Known rows, with every step that occurs
lesam-rika-duki-kedi: [ -6 -13   5  11  -6  14  12  -3  -1  -2   7  -8  -6  30  23   0  12  20
 -15   5 -20  -9  13   9   2   4 -20  27  17 -15 -13 -18  20  -5 -36  -4
  14  10 -18   0 -12   1 -14  40  12 -19  -3  -6  -5  -4   1   5  20  30
   6  -3  11 -12  -5   8 -18  -7  -5  -9   3  -8  11   8]
tesa-duki-lesam: [  1  -3   6  14 -13   9  22  -6 -14   4 -11   9  14 -39  26 -15  12  14
 -10   7 -17  13  -6  16  13  -4 -11  14  14   8 -14  -8  14 -16 -34  -9
  11   5 -15  -7  -4   9 -22  28  13  -4  -7  -8  -7  13   9  23  18   5
   5   5  -1 -28  12  15  -4  11   2  -1 -12  -4  -3   5]
tesa-bavod-duki-kedak: [ -5   9   7  -2  -7  11   6  -2 -24   6  -7 -34 -14 -21  17  -8  24  22
 -11  16 -10  -5   0  16  11   4  -1  25  13   6 -26 -19  11 -18 -28 -10
  19   2  -8 -21 -17  11 -22 -10   8  -4 -12 -13  -2 -10  21 -10   6  24
   3  14 -11 -13  10   3 -17   2 -16   7  -6  -6 -22   5]
tope-rika-duki-kedak: [  0 -21  -1   5  -8  19  16  -4  11   0   1 -37  -6  43  -6 -11  23  -3
 -18  11 -20 -18  13  12 -14  13 -39  23  20 -20 -15 -23  34 -33 -22  -2
  20  23 -16  -2   3  -3  -7  17  10   0  -1 -22   0 -57 -11 -10  31  13
  11 -34   2  -1  23  11 -10  39 -32 -15 -14  -7  10   7]
bavod-tesa-lesam-rika-duki-kedak: [ -5  31   8  -8  -9   2  -4  -9 -35  13   9 -27 -36 -46  14  13  19  23
 -14   6   1 -17 -22   3  30  22  23  25   6   7   4 -11  -4  13 -28   4
  21   5 -12 -12   8 -11 -20  -4   4 -13  -7   1   3 -16   8 -37  -2  34
 -10  18  18  -2  -8   9 -20 -10  35  -3  24 -13 -10  13]
tesa-bavod-duki-lesam: [ -1  16  10   8 -15   9  14  -7 -35   5  -8   5 -15 -68  38  -8  13  26
 -11   8 -14  15 -22  13  24  -4  10  15   9  18  -8  -9   1 -18 -26  -6
  10   2 -12 -17  -7   4 -22   5  13   0 -14   3  -5  18  18  21   5   9
  -2  14   0 -28   9  11 -10  -4  23   2   1  -6 -15   4]
kedi-kedak: [ -2 -23  -4  13  -2   9  28  -1  30   3 -11 -26  45  13   6 -29  26  -9
 -12  17 -23   6  18  15 -10  19 -26  13  18 -12  -9 -29  36 -22 -31  -7
  22   9 -10  -9   7  14   3  15   9  -7   9 -30   0  54   5 -23  26  12
  17 -11 -28  -4  12  24  -6 -13 -29 -17  -8  -4 -11   7]
lesam-rika-bavod-duki-kedak: [ -8  13  12  -8  -5  10  -6  -5 -22   7   3 -32 -40   1   0 -12  20  24
 -10  11 -13 -19  -5   6   7  11  12  24  15  -1 -10 -16   8 -10 -19   1
  17   9 -10 -22 -15  -9 -15   0   6  -9 -14  -9   0 -46   8 -27   9  32
  -3   0   9  -3  -1  -3 -27  13 -10   0  13 -11  -2  10]
tope-rika-bavod-tesa: [  1   6  -6 -13 -12   3  -6 -11   0   7   8 -12 -21 -13 -32 -39  17   4
 -13  -3 -17  -3  -7   1   6  27  -4  18   9 -14  26 -17  16 -29  15  10
   4  27 -12  -6  24 -24  10  19  13   6   1 -19   8 -64   0  -7  10  14
   8 -29  21  -1  15  17 -27  43  31 -19  14 -18  17  21]
tesa-lesam-rika: [ -7  14   4   6  -4   9   6  -6   1   5   0 -10  24 -16   2 -19  15   8
 -13   3 -15  -4  -8  -1  10  25   2  17  14   4  11 -18  17 -11  -5   5
   8   4 -12  -2  27 -11  -4  21  12 -10  10 -16   3  -2   0 -29  11  22
   1 -12  16   2  -7  14 -18 -20  26 -15  38 -11   2  13]
bavod-tesa-lesam-rika: [ -6  34   3  -5  -7   0  -1  -9 -22  12   4  -4  -4 -50   1 -12  15  16
 -11   0  -5   1 -19  -1  29  29  21  19   6  10  25 -12   1  -2   5   8
   8   3 -11  -6  28 -16  -6  10  10 -10   7 -13   5  -2   7 -35  -1  25
  -5   3  23  -1 -12  16 -22 -20  56 -14  42 -13  -2  19]
tope-rika: [ -2 -18  -7   8  -5  16  19  -4  25  -2  -4 -15  30  39 -19 -38  20 -10
 -15   5 -28   2  14   7 -15  21 -41  16  21 -17   4 -23  39 -47  12   3
   6  23 -15   5  19  -9   8  33  16   5  16 -35   3 -45 -10  -7  31   3
  18 -46   5   0  22  18 -11  30 -11 -26   5  -7  17  12]
bavod-duki-kedak: [ -4 -11   5   4  -7  12  25   0 -12   2 -10 -34   0  15  17  -7  23  15
 -11  17 -15  -2  17  19  -1   4 -23  23  17  -4 -30 -18  26 -33 -25 -13
  19   6 -11  -6 -21  10 -21  13   7  -2  -7 -24  -2 -11  16 -11  18  13
  11   3 -16 -11  16   7  -7  10 -35  -4 -20  -1  -7   4]
rika-duki-kedi: [  1 -33   0  13 -12  10  21   0   7  -6   3 -11  -2  33  28  -3  13  12
 -13   6 -21  -3  22  17  -4  -4 -37  27  16 -20 -26 -19  31 -20 -43 -13
  13  12 -17   5 -18  11 -15  49  12 -14  -5  -8  -3   2  11  24  20  21
  15   7  -5 -17  10  15 -13   2 -16  -7 -26  -4  11   4]
navog-duki-lesam-rika: [ -5   7  13  21  -3  10  14  -3 -15   3 -16   8  28 -27  10 -19  10   9
 -17  14 -16  31  -8   7   0  -2  -8  17  18  13  12 -12  26   0 -24  -2
   4  16 -20  -6   9   6  -4  21  29 -26 -11 -27  -7  18 -14 -22  30 -20
 -12 -25  11  -6   9  14  -9 -36  -3 -17  31   0   2  14]
bavod-duki-rika: [-13   1   7   7  -8  12  29  -1 -15   0  -9  -2  -2  25  38  -4  10  14
  -8  12 -17  11   7  11   6   0 -16  16  18  12 -11 -14  17 -34 -18  -6
  15   6 -14 -10  -8  -8 -23  10  15   6 -13 -14  -1  10   8  33  17  -1
  16   5   0 -31  -1   7   0   5  -5 -10 -12   0   3   2]
lesam-rika: [ -9   1   2   6   0  12  16  -5  14   3  -2 -10  30  22   1 -25  16   2
 -12   8 -24  -1   8   2  -7  16 -15  16  19  -2   1 -23  27 -24  -4   4
   9   9 -14  -5  10  -9   1  22  13  -8  15 -33   3  -9  -4 -21  21  15
  10 -20   8  -4  -3   9 -13 -13  -6 -21  20  -7  11  14]
duki-kedi: [ -4 -28  -1  16  -7   7  25   0   9  -3 -11  -7  31  36  10 -32  15   7
 -12   9 -25   4  27  14  -7   2 -39  28  19 -18 -20 -20  39 -24 -26 -16
  13   9 -15   7  -7  22  -3  54  12 -17  -4 -32  -6  11  14  18  24  17
  21   0 -10 -13   8  18 -17   0 -21 -13  -2  -4   8  11]
tope-rika-duki: [  3 -25  -7   5 -11  20  16  -5  22  -5   9 -19  -2  37  -1  -8  17  -2
 -18   1 -25  -6  10  10 -12  16 -37  15  17 -18  -3 -22  30 -44  -6   4
   8  25 -17   4   8 -21  -4  29  17   8  13 -11   5 -54 -12  -3  27   7
  12 -40   9  -4  24  13  -7  31  -7 -21 -18  -9  22   6]
bavod-tesa-lesam-rika-duki-kedi: [ -2  21   7   0 -12   2  -3  -9 -36   6  13  -2 -39 -44  22  12  11  33
 -13  -3  -1  -8 -16   5  38  17  16  29   4  -1   7  -9  -4  16 -25   0
  13   5 -15  -1   7  -6 -19  29   9 -19 -13  14  -1  -1  11  -7  -4  38
 -10  22  24  -9 -16  15 -29 -14  58  -1  26 -14  -2  12]

Rows
[ -1   0   2   4 -11   0  14  -5 -26   5  -5  -3  -8 -17  14  -9  16  31
 -10   3  -8   8  10  20  26   3 -11  30   8  -5 -18 -11   7  -6 -26 -16
  13   5 -12  -2 -17  16 -20  37  11 -17 -15  -6  -4   5  24  17   2  25
   4  25   1 -23  -1  15 -22  16  15   8 -11  -5  -7  11]
bavod-tesa-duki-kedi
[ -7  28   1 -14  -6  -2  -8 -11 -10  11   9  -6 -20 -30 -11 -27  14  16
 -10   1 -13  -6 -14  -4  14  22  21  19   8   0  25 -16   4  -7   4  12
   7  14 -11 -17  14 -23   3  10  10  -7  -2 -17   7 -28   6 -17   0  27
  -1   0  24  -4  -9   6 -29   0  36 -14  28 -17  10  22]
lesam-rika-bavod-tesa
[ -8  37  15   7  -9  11   3  -9 -43   8  -4   8 -19 -72  32  -6  12  32
 -11   5 -12   8 -32   5  30   4  27  15  11  25   6  -6  -9  -3 -19   3
  12   1 -12 -24   3  -5 -21  -5  13  -6  -8   6  -6   9   6  15   5  17
 -13   7  18 -22  -6   2 -18 -12  34  -3  29  -9 -16   8]
tesa-bavod-duki-lesam-rika
[ -5  18   6  -4  -9   4 -16  -9  -2   7   8  -9  -9 -31 -10 -30  11  14
 -11   0 -13 -13 -19  -5  13  27  21  17  10   1  24 -18   9  -1  -7  10
   6   9 -11 -11  28 -21   0  19  11 -10   4  -6   6 -26   2 -30   3  33
  -3  -7  24   5  -6  12 -31 -11  38  -9  42 -20   7  17]
tesa-lesam-rika-bavod
[  1 -37   3  26  -2   8  19   5  10  -2 -23 -23  40  17   1 -26  24   6
 -18  23 -14  30  29  24 -10   3 -38  28  19 -18 -16 -28  44   3 -51 -21
  20  17 -14  -2  -9  40   0  36  24 -38 -18 -25 -10  74   3 -25  36  -5
   0 -10 -31   2  16  29 -18 -37 -44  -6   0   4 -18   8]
navog-duki-kedi-kedak
[ -5  28  10  -5 -11  -9 -13  -6 -39  10  -7   1 -33 -57   3 -13   5  24
 -14   8   2  25 -22   1  26   8  25  22   5  19  35 -10   4  14 -23   0
   5  17 -14 -15  26 -13  -9   3  29 -17 -30  -4   4  15   5 -12   2  -9
 -12   9  19 -11  -3  23 -25 -25  52  -4  31  -9  -1  18]
navog-duki-rika-bavod-tesa-lesam
[ -5  27  15  -7 -10   7 -16  -8 -36  11   3 -32 -46 -38  -1  -6  18  30
 -10   7  -6 -21 -21   4  25  23  29  23   9   6   1 -11  -3   3 -21   1
  16   4  -9 -20   3 -11 -21   0   7 -12 -15   6   1 -37  11 -43  -2  38
 -12   9  16   1  -4   3 -33   5  21   8  31 -15 -10  11]
tesa-lesam-rika-bavod-duki-kedak
[  1   9  -3  -5  -9   1  16  -6 -15   8   0  -9   0 -30  10  -5  19  21
  -9   3  -9   9   2  16  20   9  -2  19   7   4  -6 -13   5 -19 -12  -5
   7   6 -10  -7  -7  -5 -19  17  13  -2   5 -10   4  -6  19  -3  -1  16
   4  12   4 -19   7  12 -12  11  18   1 -16  -7  -3  10]
bavod-tesa-duki
[ -3  -5   2   4  -6  16  13  -5  10  -1  13 -14  -1  19  19   3  14  10
 -13   4 -22  -8   4   4  -3  10 -12  16  17  -5  -3 -20  19 -21 -18   6
   9  11 -16  -5  -2 -19 -11  18  14  -3  15 -10   4 -22  -6 -18  18  20
   5 -15  13  -7   1   4  -9 -12  -2 -14  -4  -9  13   6]
lesam-rika-duki
[ -3 -32   0  21  -3   7  27   0  16  -1 -16 -19  39  25  11 -35  25   1
 -13  17 -19   7  26  20  -5  12 -36  24  19 -22 -21 -27  39  -7 -45 -17
  28   8 -11  -4  -4  35   2  38   7 -24  -6 -28  -8  66  11   3  28  21
  16   0 -29  -8   5  27 -16  -9 -32 -11  -2  -3 -14   8]
duki-kedi-kedak
[  2  12  -2 -14 -14  -3  -5  -9 -18   9   8  -9 -29 -45  -3 -13  16  27
  -8  -1  -7  -1  -9  11  22  11  17  20   4   0   3 -14  -3  -8 -15   1
   3  11  -8 -14  -5 -14 -15  13  13  -5  -5   2   7 -29  20  -4  -6  26
   0  15  12 -16   7  13 -23  21  31   7 -13 -15   2  14]
rika-bavod-tesa-duki
[  1  -9   0  -6 -14   8   6  -5  -3   0   7 -17 -26  -8  10 -13  15  20
  -9   4 -18  -1   4  12   4   8  -5  16  11  -6  -7 -17  14 -36 -12  -4
   4  13 -11  -9 -11 -14 -15  24  15   4  -4  -1   5 -30  17  -5   7  19
   7  -2   1 -12  14   7 -18  15   1  -1 -21 -11   9   5]
rika-bavod-duki
[ -2   8  14   6 -10   5 -13  -7 -29   7   2 -20 -36 -44   7 -11  19  35
 -10   6  -4  -9 -16  12  35  27  27  24   7  -5   7 -14  -5  25 -35  -5
  23   5  -8 -20   5   5 -16  18   7 -23 -24  27  -6  36  12 -27   1  46
 -15  13   1  -1 -15  17 -41  -8  29  11  34 -15 -24   8]
tesa-lesam-rika-bavod-duki-kedi-kedak
[ -2  15   7   5  -9   2  -2  -8 -30  10   9 -17 -30 -51  21  10  20  26
 -14   5   2  -5 -17  11  41  29  21  26   4  -6  10 -14  -4  32 -43  -2
  27   4 -11 -11  13   6 -15  14   5 -23 -15  21  -3  59   8 -27  -1  43
 -14  23   6  -4 -18  23 -29 -21  45   0  27 -13 -23  11]
bavod-tesa-lesam-rika-duki-kedi-kedak
[  2  -1   8   4 -18   7  10  -7 -25   4  -1   6 -36 -51  26 -16  10  22
  -8   4 -17   9 -16  11  14   0   5  13  10   6  -3  -6   7 -24 -26  -6
   7  11 -14 -12  -7  -6 -19  24  13   2 -19   5  -3  -5  16  20   9   8
   2   9   5 -23  13  10 -14  18  15  -2 -10  -9   4   6]
rika-bavod-duki-lesam
[  4   0   0  -2 -13   3  -9 -11 -19  10  -2 -19 -33 -31 -26 -30  25  23
 -13   3  -4  -4  -6  18  29  27   5  26   6 -20   8 -17   1  11 -22  -5
  22  21  -8 -17   7   6  -4  22   9 -17 -22  11  -4  -4   5  -4   6  36
  -6  -6   3  -7   4  23 -40  51  22   8   8 -16 -17  14]
tope-rika-bavod-tesa-duki-kedi-kedak
[ -9  12  10  15  -5  11  18  -7  -7   5  -9  13  27 -24  17 -27  11   4
 -12   8 -22   7 -11   2   5   7  -6  14  18   8   8 -12  20 -11 -19   2
  13   7 -18  -7  14   0  -3  22  12 -10   1 -29  -6  11  -5  12  25   4
   3 -12  13 -14  -1  11  -9 -10   9 -22  31  -6   5  14]
duki-lesam-rika
[ -2  -7   6  12  -8   9  11  -1 -20   2 -10 -22  -3 -23  24 -10  25  27
 -13  14 -10   7   6  23  21  10  -3  26  11  -5 -22 -22  10   0 -42 -17
  25   1  -7 -19 -13  27 -17   9   8 -17 -21   6  -8  65  23  -4  10  33
   0  19 -25 -16   1  16 -26 -11  -7  10  -2  -6 -34   2]
tesa-bavod-duki-kedi-kedak
[-14  21   9   1  -9  10  12  -3 -29   4  -8  -2 -17  -9  39  -4  11  25
  -9  11 -13   9  -8   7  19  -2   5  18  14  22  -5 -14   3 -21 -20  -4
  16   2 -10 -24  -2  -8 -24  -9  15   3 -15  -4  -1  15  13  27   6  10
   8  14   4 -32  -7   3 -11  -5  13  -3   3  -5 -11   4]
tesa-bavod-duki-rika
[-10  34   5 -11 -13  -8  -8 -10 -30  13   0   6 -30 -48  12 -23   6  17
  -8   2  -5   2 -25  -4  32  18  28  18   5  16  31  -9  -1   4 -17   4
  14   9 -12 -17  30 -18  -8   5  12  -2 -20  -5   5   7  15  15  -7  18
   6  23  20 -21 -15  20 -25   3  65 -11  30 -16   2  18]
duki-rika-bavod-tesa-lesam
[ -2   6   2   0 -11  11   9  -3 -17   2   0 -16  -9 -27  22  -6  18  24
 -11   7 -15   7  -2  13  13   5   0  17  10   7 -11 -18   9 -28 -10  -5
   8   3  -7 -14  -6  -4 -20   3  14   2   3  -1   2  -4  19  -1   3  19
   4   6  -3 -17   9   7 -15  -4   9   3 -10  -7 -11   4]
tesa-bavod-duki
[  3  22   6  -6 -19  -3   1 -12 -39  13   0  12 -38 -88  13 -16  10  29
  -7  -1  -7  10 -29  10  33   3  26  16   3  12   7  -3  -9   3 -31  -2
   7   9 -12 -17  -2  -7 -19  17  13  -5 -22   7  -1  -8  19  20  -4  15
  -5  23  16 -29   6  15 -20  24  45   8  -3 -14  -3  14]
rika-bavod-tesa-duki-lesam
[ -5  10   7  -6  -9  11  -5  -7 -10   4  10 -15 -31 -10   4 -10  14  26
  -9   2 -17  -8  -8   4   9  14  13  16  13   1   5 -15   4 -21  -1   6
   4  11 -12 -15  -5 -25 -13  12  14  -1  -1   2   4 -43   5 -21   6  27
  -4 -10  16  -6  -2  -1 -24   5  12  -2   8 -13   8  10]
lesam-rika-bavod-duki
[ -5  25   9  -9  -9  -2 -14 -10 -37  10   6  -1 -41 -37  -4 -16  13  41
 -10  -2  -5  -8 -11   7  34  11  24  30   5  -3   3  -9 -10  17 -19  -1
   9   8 -11 -16  -9  -5 -15  27  10 -23 -18   7  -2 -28  17   2  -5  43
 -10  21  24 -15 -16   4 -43  18  38  11  21 -17  -3  18]
lesam-rika-bavod-tesa-duki-kedi
[ -3  22  13   3 -12   6  -6 -12 -25  10   1  11 -17 -57   9 -21   9  25
 -10   1 -16  -4 -28   4  21   4  25  15  11  12   7  -5  -5   6 -28   4
   8   9 -13 -21   1 -12 -16  14  14 -12 -11   5  -4 -22   1   5   6  21
  -9  -1  24 -20  -3   3 -24  14  27   3  21 -15   1  13]
tesa-duki-lesam-rika-bavod
[ -9   9   8  -2 -13   5   1  -6 -10   5  -3   1 -12   5  15 -21   8  19
  -8   6 -17  -2  -4   7   9   0   4  19  15  10  -2 -15   7  -9 -32  -2
  12  10 -12 -21  -3 -15 -19   8  17  -2 -13  -4   1 -11   6  27   9  16
  10   8  10 -29  -4   5 -16  20   5   1  -5 -10   6   8]
tesa-duki-rika-bavod
[ -3  14  15  -1 -13   5 -17  -7 -36   4   8  -7 -49 -33   8 -10  10  40
 -11  -1  -7 -12 -15   6  32  17  21  27   7  -2   6  -9  -4  10 -19  -3
   8   5 -11  -8   1  -6 -20  32  11 -17 -21  20  -3 -22  13  -9  -3  43
  -9  11  20  -5 -11   7 -41   2  41   8  32 -16  -2  10]
tesa-lesam-rika-bavod-duki-kedi
